Each row comes from the steps of one path. Every step used is in the known rows, and no mark comes twice. Write the path behind each row, first mark first.
Known rows
W > S: [-1.08  0.66 -1.44  0.82 -0.91  1.98  3.77 -0.77  3.92 -0.60 -4.00 -0.15
 -1.29 -2.29  2.63  2.40  2.33  0.20  1.59  1.97 -1.24]
E > S > B > D > V: [-1.44  1.60 -1.11 -0.77  0.11  2.48 -0.34 -1.89  1.18 -2.13 -5.14  1.78
 -0.99 -3.39  2.41  0.63  2.22  2.40 -0.79  0.57 -3.44]
D > E > S > B > M > W: [-1.75  2.02 -0.06  1.03 -0.81  1.86  0.99 -2.62  0.71 -2.01 -3.10  1.98
 -2.47 -3.47  3.97  2.11  3.45 -0.51  0.57  0.76 -2.80]
B > D > V > S: [-1.79  0.58 -1.99  1.49  0.42  2.17  0.60  0.65  2.39 -1.06 -3.23 -0.48
  0.07  0.51 -0.03 -0.61 -0.53  2.40 -0.52 -1.19 -3.04]
B > M: [-1.95  2.22 -1.00  2.27  0.18  2.92  3.11 -2.13  3.22 -2.07 -3.67 -0.73
 -1.82 -1.53  3.07  1.47  0.62  2.65 -0.65  1.11 -1.57]
V > S > E: [-2.37 -1.95 -2.85  1.30 -0.39  2.26  0.95  1.31  3.85 -0.23 -1.75  1.75
 -1.74 -2.12  3.89 -0.41  0.61  2.44  0.34 -0.77 -2.32]
W > S > B: [-0.78  2.12 -0.89  0.06 -1.49  1.68  2.70 -1.25  3.18 -1.52 -4.01  0.65
 -0.97 -3.98  3.71  3.10  3.53  0.73  2.15  1.42 -3.17]
W > S > E: [-2.10 -1.17 -2.35  2.06 -1.58  3.01  3.05  0.74  4.44 -0.63 -2.85  0.23
 -2.23 -4.01  4.57  1.88  2.21  1.11  0.94  1.05 -1.46]
S > B > M > V: [-2.56  4.24 -0.97  1.94  0.37  3.29  1.22 -2.61  0.64 -4.38 -3.10  1.23
 -1.85 -2.58  5.02  0.19  2.05  3.65  0.29  1.01 -2.91]
M > V > D > E > S: [-0.05 -1.12 -1.74  0.38  0.98  0.35  2.53  0.01  0.87 -3.03 -3.31  4.34
 -3.06 -1.81  3.40  0.67  2.52  0.10  1.85  3.35 -1.49]
S > E: [-2.39 -2.28 -2.84  1.77 -0.05  3.46  1.81  0.88  3.23 -0.82 -2.78  1.59
 -2.51 -3.88  5.27  0.26  1.56  2.56  0.14  0.91 -2.35]
D > E: [-0.74 -0.58 -0.97  1.65 -0.42  1.97  3.64  0.92  1.86 -0.85 -3.68  1.27
 -3.05 -3.50  2.04  1.76  2.06  0.27  1.87  1.99 -2.37]
W > S > B > M > V > D: [-0.65  4.44 -1.16  2.30 -0.84  1.30  2.63 -1.77  2.69 -5.61 -2.48  0.32
 -0.60 -0.78  4.86  2.70  2.45  2.48  1.31  1.25 -3.19]
M > V: [-2.29  0.09 -2.32  0.92  1.46  3.21  1.79 -1.10  0.83 -2.28 -3.35  2.21
 -1.86 -1.76  4.00 -1.11  1.70  2.05  1.21  2.57 -1.52]
E > S > B > M > W > D: [-1.38  2.37 -0.75 -1.12 -0.68  1.93 -0.08 -4.30  1.88 -2.36 -3.37  0.58
 -0.16 -2.67  3.74  1.82  3.81  0.22 -1.84  0.73 -3.13]
D > E > S > B > M > V: [-1.80  4.18  0.24  1.07 -0.66  2.19  1.50 -2.50 -0.11 -3.90 -3.59  3.19
 -4.09 -4.25  3.61  1.23  3.06  1.59  0.84  1.75 -1.86]
B > M > W > D > V: [-2.09  1.59 -0.92  1.79  0.35  2.66  1.65 -2.28  0.94 -2.56 -3.49 -2.70
  0.14 -1.70  1.09  0.69  2.38  1.12 -1.66  0.13 -2.54]
V > D > E > S: [ 0.76 -1.63 -1.27 -0.11  0.14 -0.26  3.27  0.18  2.75 -1.68 -3.84  3.29
 -2.68 -2.38  2.56  2.57  2.43 -0.20  1.42  2.85 -1.94]
W > D > E > S > B: [ 0.50  1.16 -0.06 -2.28 -1.84  0.50  1.72 -1.03  1.61 -1.37 -4.37  2.85
 -2.97 -6.21  1.72  3.21  4.85 -0.40  0.69  2.09 -3.49]
D > E > S > B > M: [-0.95  3.75  0.65  0.61 -1.39  1.49  2.32 -2.37  1.75 -2.36 -4.18  2.14
 -3.73 -4.75  2.88  3.15  2.98  1.27  0.41  1.28 -2.46]
M > V > D > E: [-0.22 -0.99 -2.04  2.16  0.83  1.04  3.22  1.62  0.81 -3.69 -2.49  2.58
 -2.42 -1.38  3.42  0.64  1.85  0.85  2.49  2.72 -2.87]
E > S > B: [-1.13  0.94 -0.95 -2.15  0.10  1.51  0.86 -2.91  2.07 -1.24 -4.86  3.74
 -1.80 -4.23  4.41  1.47  3.48  1.46  0.68  2.06 -2.63]

Write each row's path
[-2.04  1.91 -1.02  1.36  0.07  1.47  0.80 -1.76  1.65 -1.93 -2.42 -2.34
  0.87  0.15 -0.35  0.12  1.43  1.02 -1.38 -1.67 -2.61] -> B > M > W > D > V > S
[-1.19  1.09 -2.14  0.93 -0.42  3.27  0.48 -0.40  2.76 -2.10 -3.37  0.95
 -0.39 -1.99  4.16  0.95  1.24  2.29 -0.30  0.40 -4.97] -> S > B > D
[-1.34  2.06 -1.72  1.98 -0.98  2.13 -0.37  1.82  0.59 -2.90 -1.26  2.58
 -1.65 -0.94  2.32 -0.45  0.93  1.19  1.49 -0.77 -4.82] -> M > V > S > B > D > E
[-2.36  2.55 -1.30  1.51 -0.16  1.78 -0.06 -2.06  2.17 -2.02 -1.56  0.21
  0.48  0.24  3.92  0.45  1.56  1.43  0.23 -1.72 -3.98] -> V > S > B > M > W
[-1.12  1.04 -1.83 -1.07 -0.34  2.63 -0.34 -1.97  2.77 -1.55 -4.07  2.59
 -0.86 -2.51  4.09  0.99  1.81  1.60 -0.90  1.15 -3.48] -> E > S > B > D
[-1.82 -0.89 -2.19  1.37 -0.26  2.42  2.60 -1.18  2.88 -0.38 -2.81 -0.36
  0.00 -1.02  3.67  1.39  2.78 -1.58  1.67  1.69 -1.52] -> M > W > S
[ 0.56  2.61  0.09  0.86 -0.99 -0.08  2.68 -1.40  2.51 -3.82 -3.61  2.36
 -2.69 -3.12  3.52  3.97  2.66  1.51  0.46  1.43 -3.48] -> V > D > E > S > B > M
[-0.71  1.73 -1.14  3.99  0.39  1.50  3.73  0.36  1.29 -4.92 -2.19  0.90
 -2.78 -0.53  3.11  1.35  0.92  1.98  1.05  1.89 -2.39] -> B > M > V > D > E
[-1.62  4.19 -0.55  1.04 -0.77  1.43  1.11 -1.79  3.28 -2.28 -2.61  0.54
 -0.86 -1.12  2.93  1.57  0.93  3.11  0.09 -1.31 -3.54] -> V > S > B > M
[-0.79  0.31 -0.96 -0.32  0.28  1.76  2.33 -0.73  1.50 -1.63 -4.96 -0.73
 -0.86 -3.78  0.25  1.08  2.72  1.84 -0.29  1.35 -2.58] -> W > D > V
[-2.75  3.08 -0.56  1.66  0.22  1.59 -0.21 -2.04  0.58 -2.68 -2.50 -0.48
  0.48 -0.81  2.24  0.10  1.81  2.17  0.27 -2.29 -3.98] -> D > V > S > B > M > W
[-0.86  0.59 -1.69  2.70 -2.26  2.63  1.29  1.15  1.98 -1.58 -1.91 -0.31
 -0.43 -2.07  3.27  2.63  2.96 -2.23  1.78  0.19 -4.77] -> M > W > S > B > D > E
[-1.82  2.96 -0.38  1.03 -0.25  2.32  0.62 -2.62  0.25 -3.47 -3.69 -1.79
  0.35 -3.18  2.22  1.37  3.68  1.70 -1.16 -0.47 -4.51] -> S > B > M > W > D > V
[-1.03  0.92 -0.53  0.71 -1.08  1.75  1.95 -2.22  1.67 -1.47 -3.05  0.04
 -2.09 -2.50  1.33  2.16  3.04 -1.66 -1.21  1.48 -1.44] -> B > M > W > D > E > S
[-1.44  2.41 -1.18  0.78 -0.70  2.59  0.45 -2.67  1.99 -2.84 -2.62 -0.98
  0.40 -2.17  3.81  1.82  3.14  0.94 -1.18  0.06 -4.57] -> S > B > M > W > D
[-0.72  2.33 -0.26  1.80 -1.67  2.02  1.64 -0.84  1.15 -2.89 -2.22 -0.60
 -1.36 -3.63  2.66  2.75  3.75 -0.39 -0.03  0.07 -4.88] -> S > B > M > W > D > E
[ 0.29  0.38 -1.15 -0.42  0.34  0.00  1.36 -0.48  0.20 -3.99 -3.37  5.22
 -2.77 -3.33  4.49  1.33  3.87  0.75  2.48  2.71 -3.37] -> M > V > D > E > S > B
[-0.76  0.83 -1.15 -0.78 -0.12  0.50  1.51 -0.10  2.17 -0.96 -3.89 -0.38
 -0.11 -2.02 -1.08  0.53  1.92  1.75 -0.10 -0.37 -2.57] -> W > D > V > S
[-1.78  0.45 -1.24  0.41  0.75  0.94  1.74 -0.17  1.69 -0.87 -3.88  0.52
 -0.81 -1.35  0.30 -0.21  1.00  2.30  1.07 -0.38 -2.16] -> D > V > S
[-0.55  1.17 -1.34  1.95 -1.39  2.70  1.38  1.33  1.84 -2.03 -3.06  1.18
 -2.10 -3.26  2.95  1.98  1.77  0.97  0.79  0.49 -5.31] -> S > B > D > E
[-1.53 -0.80 -1.88 -0.40  0.49  0.85  0.30 -0.36  1.08 -0.60 -2.69 -0.56
  1.19 -0.52 -0.02 -0.54  2.50 -0.07 -0.02 -0.78 -3.05] -> M > W > D > V > S
[-2.72  3.28 -1.58  2.14  0.65  2.43  1.38 -1.64  2.08 -2.85 -1.90  0.74
 -1.37  0.91  2.42 -1.07 -0.18  2.87 -0.05 -0.05 -1.15] -> B > M > V > S
[-2.37  1.89 -1.38  3.12 -0.73  2.88  3.02 -2.37  3.37 -1.53 -2.64 -2.26
 -0.23 -0.16  3.31  2.07  1.92 -0.52  0.27  0.78 -1.12] -> B > M > W > S
[-0.53 -1.76 -1.69  0.87 -0.52  1.89  2.34  0.72  1.21 -0.66 -2.56  0.04
 -1.29 -2.81  1.68  1.35  3.41 -2.06  0.78  1.61 -3.32] -> M > W > D > E
[-2.73 -1.29 -2.91  2.61 -0.33  3.17 -0.23  2.37  2.83 -1.09 -2.11  0.00
 -0.84 -1.24  1.94 -1.17 -0.65  3.40 -1.15 -2.17 -3.25] -> B > D > V > S > E
[-1.07  0.98 -0.81  2.70 -1.13  2.36  2.73 -0.54  1.65 -1.96 -2.24 -1.69
 -1.56 -1.98  1.44  2.07  2.40 -0.89 -0.62  0.71 -2.88] -> B > M > W > D > E
[-0.57  1.57 -1.34  1.65 -1.78  1.37  0.55  1.98  2.59 -1.47 -1.79  1.50
 -1.40 -1.45  1.52  1.48  0.78  0.74  1.03 -1.28 -5.23] -> V > S > B > D > E
